What can hang from each mark
J_166: J_953
J_885: J_161 J_166 J_796
J_161: J_885
J_299: J_687
J_796: J_161 J_660
J_953: J_166
J_927: J_687 J_953
J_687: J_299 J_660 J_927
J_660: J_796

Known rows, with every way that one mark hangs from another
J_299[J_687[J_660[J_796[J_161[J_885]]] J_927[J_953]]]: [  0 -12   6   1  17  17  -9 -67 -12  40   1 -19   9   0  35   9  16   0
  36 -38  20 -39]
J_299[J_687[J_660[J_796[J_161[J_885]]] J_927]]: [ -1  -4  11  12   6  10  -5 -43  -5  50  -2 -20  16  -5  32  22  16   9
  31 -41  21 -44]
J_687[J_299 J_660[J_796] J_927[J_953[J_166]]]: [ 22  26   4 -26  25   7 -16 -27 -28  14 -15 -14  16   2  27  -4  30   5
  39 -43  47 -16]
J_161[J_885[J_796]]: [ -5   5  12  39 -11  23  -3 -10  -4  40  -6 -30  20   5  27 -23  26   6
  23 -54  17 -14]
J_927[J_687 J_953[J_166]]: [-23  18   8  27  -9   6  -7 -69 -20   2 -12 -30   8   9  36 -20  35  19
  33 -46  29   9]
J_660[J_796[J_161[J_885[J_166]]]]: [ -3   8  14  19 -15  28   7 -24 -12  30  -2 -27  18  -8  28  17  20  -3
  17 -51   5 -16]
J_299[J_687[J_660[J_796[J_161]] J_927]]: [ -6   9  12  13   4  -2   0 -37   1  47  -5 -19  14  -4  31  27  18  14
  36 -41  27 -36]
J_885[J_161 J_166[J_953] J_796[J_660]]: [-12   1  15 -14 -13  15  -8  25 -23  22  -6 -29  21  -4  24  16  33  -7
  20 -42  13  19]
J_687[J_299 J_660[J_796[J_161[J_885]]] J_927[J_953]]: [ 18  -1   1 -19  22  22 -13 -37 -35  42  -3  -7  17  -2  28  -2   8  -8
  38 -39  25 -46]
J_687[J_660 J_927]: [  0  20   8  14   6   2 -23   9 -10  36 -14 -20  20   4  31   3  34  24
  35 -45  33 -18]
J_953[J_166]: [-12  29  13  25 -18   6  -3 -16  -9  11 -15 -31  20   6  32 -16  42  27
  27 -53  24   3]
J_161[J_885[J_166[J_953]]]: [-16   6   9  11  -8  26 -21  17 -20   8 -10 -32  18   3  30 -10  45  12
  24 -52  13   7]
J_927[J_687[J_299 J_660[J_796[J_161]]] J_953[J_166]]: [ -4  15   7 -17  -3   5  -5 -82 -35  23  -6 -11  12   0  29  -2   3  -6
  35 -42  34 -19]
J_299[J_687]: [-25  19  13  38 -12   1  -1 -17   9  30 -11 -30  14  12  33 -27  37  35
  36 -54  23 -17]
J_161[J_885[J_166[J_953] J_796]]: [ -8   0  11  14  -7  31 -14  14 -15  15  -6 -35  19  -1  26  -5  40  -5
  21 -52  16  10]
J_299[J_687[J_660]]: [-18  17  11  15  -7  -2 -19 -12   5  37 -11 -25  16  12  32 -22  30  27
  35 -53  29 -18]
J_885[J_796]: [ -9  17  14  39 -13  11   2  -5   2  36  -9 -29  18   6  27 -18  28  11
  28 -53  24  -5]
J_885[J_161 J_166]: [-12  25  15   4 -16  14   6   4 -15  11  -7 -28  18  -2  27   0  35  10
  22 -50   7   0]
J_299[J_687[J_660[J_796[J_161[J_885]]] J_927[J_953[J_166]]]]: [  5  -6   7 -11  13  15  -5 -82 -18  21  -2 -23  12  -3  36  13  24  -1
  32 -38  24 -27]
J_660[J_796]: [ -9  25  14  38  -8   6   1  -8   3  36 -12 -27  13   6  28  -9  25  20
  28 -55  25  -7]

Rows
[ -5   3  16   9 -22  17   0  -1 -15  42  -3 -25  25  -7  28  21  23  -6
  20 -45  13  -3] | J_885[J_166 J_796[J_161 J_660]]
[-14  -6  14  -1 -20  18 -10  12 -21  32  -4 -27  23  -6  28  22  29  -7
  23 -41  13  11] | J_885[J_166[J_953] J_796[J_161 J_660]]
[ 24   2   3 -34  22  29 -13 -27 -38  27  -2 -10  18  -9  27  13  17 -17
  32 -40  24 -36] | J_687[J_299 J_660[J_796[J_161[J_885[J_166]]]] J_927[J_953]]
[ 13   2   5 -32  15  23 -19  10 -38  27  -6 -12  22 -13  24  29  22  -9
  30 -40  24 -29] | J_687[J_299 J_660[J_796[J_161[J_885[J_166[J_953]]]]] J_927]
[  1   6   9 -10  12   4  -1 -75 -12  18  -5 -22  10  -3  36  19  26   4
  37 -37  30 -18] | J_299[J_687[J_660[J_796[J_161]] J_927[J_953[J_166]]]]
[-17   3  15  11 -19  22   1   3 -15  16  -3 -30  19  -7  27  10  30  -8
  25 -45   9   8] | J_885[J_166[J_953] J_796[J_161]]
[ 17  29   7  -4  19   1 -15  12 -15  43 -15 -11  20   1  23   3  22  15
  39 -47  45 -34] | J_687[J_299 J_660[J_796] J_927]
[ -3  -4  11  27 -11  19 -13   1 -11  55  -6 -27  24   6  28 -12  25   7
  22 -50  21 -10] | J_161[J_885[J_796[J_660]]]
[-13  12  13  14  -9  19 -10  21  -8  11 -10 -34  17  -1  25  -2  42   0
  26 -51  22  19] | J_885[J_166[J_953] J_796]
[  4   4   6   0  13  12  -9 -43 -18  37  -4 -16  11  -1  32  17  14  -3
  36 -37  24 -21] | J_687[J_660[J_796[J_161]] J_927[J_953]]
[-17  16   7   3  -5   5 -25 -64 -24  10 -11 -25  11  10  35 -15  28  11
  32 -46  35   8] | J_927[J_687[J_660] J_953[J_166]]
[ -6  -9  11   3  -7  26 -25  26 -22  30  -7 -31  23   0  27   6  38  -4
  19 -48  19  13] | J_161[J_885[J_166[J_953] J_796[J_660]]]
[ 18  20   2 -14  30   8 -19 -13 -22  33 -12 -10  13   5  26 -11  22   5
  43 -44  44 -27] | J_687[J_299 J_660[J_796] J_927[J_953]]
[-11   6  12  18 -21  28   0 -15 -18  24  -2 -27  22  -4  32   3  28   5
  20 -50   1 -17] | J_796[J_161[J_885[J_166]]]
[ -8  12  17  21 -22  21  12 -11  -8  27  -2 -28  21  -7  27  10  25  -7
  22 -49  10  -5] | J_885[J_166 J_796[J_161]]
[-15  10  15  -3 -13  19   3  13 -17   6  -5 -31  17  -5  23   6  34  -8
  22 -47   9  16] | J_885[J_161 J_166[J_953] J_796]
[ -8  -3  12   6 -21  24 -11  -5 -25  40  -3 -24  26  -3  33  12  27   6
  18 -46   4 -14] | J_796[J_161[J_885[J_166]] J_660]
[-17 -12   9  -3 -18  25 -22   8 -33  29  -4 -25  24  -3  33  15  32   5
  21 -42   3   0] | J_796[J_161[J_885[J_166[J_953]]] J_660]
[ 15  24   2 -28  19   7 -23 -18 -35   8 -16 -14  20   6  31 -19  39  12
  42 -42  43 -17] | J_687[J_299 J_660 J_927[J_953[J_166]]]
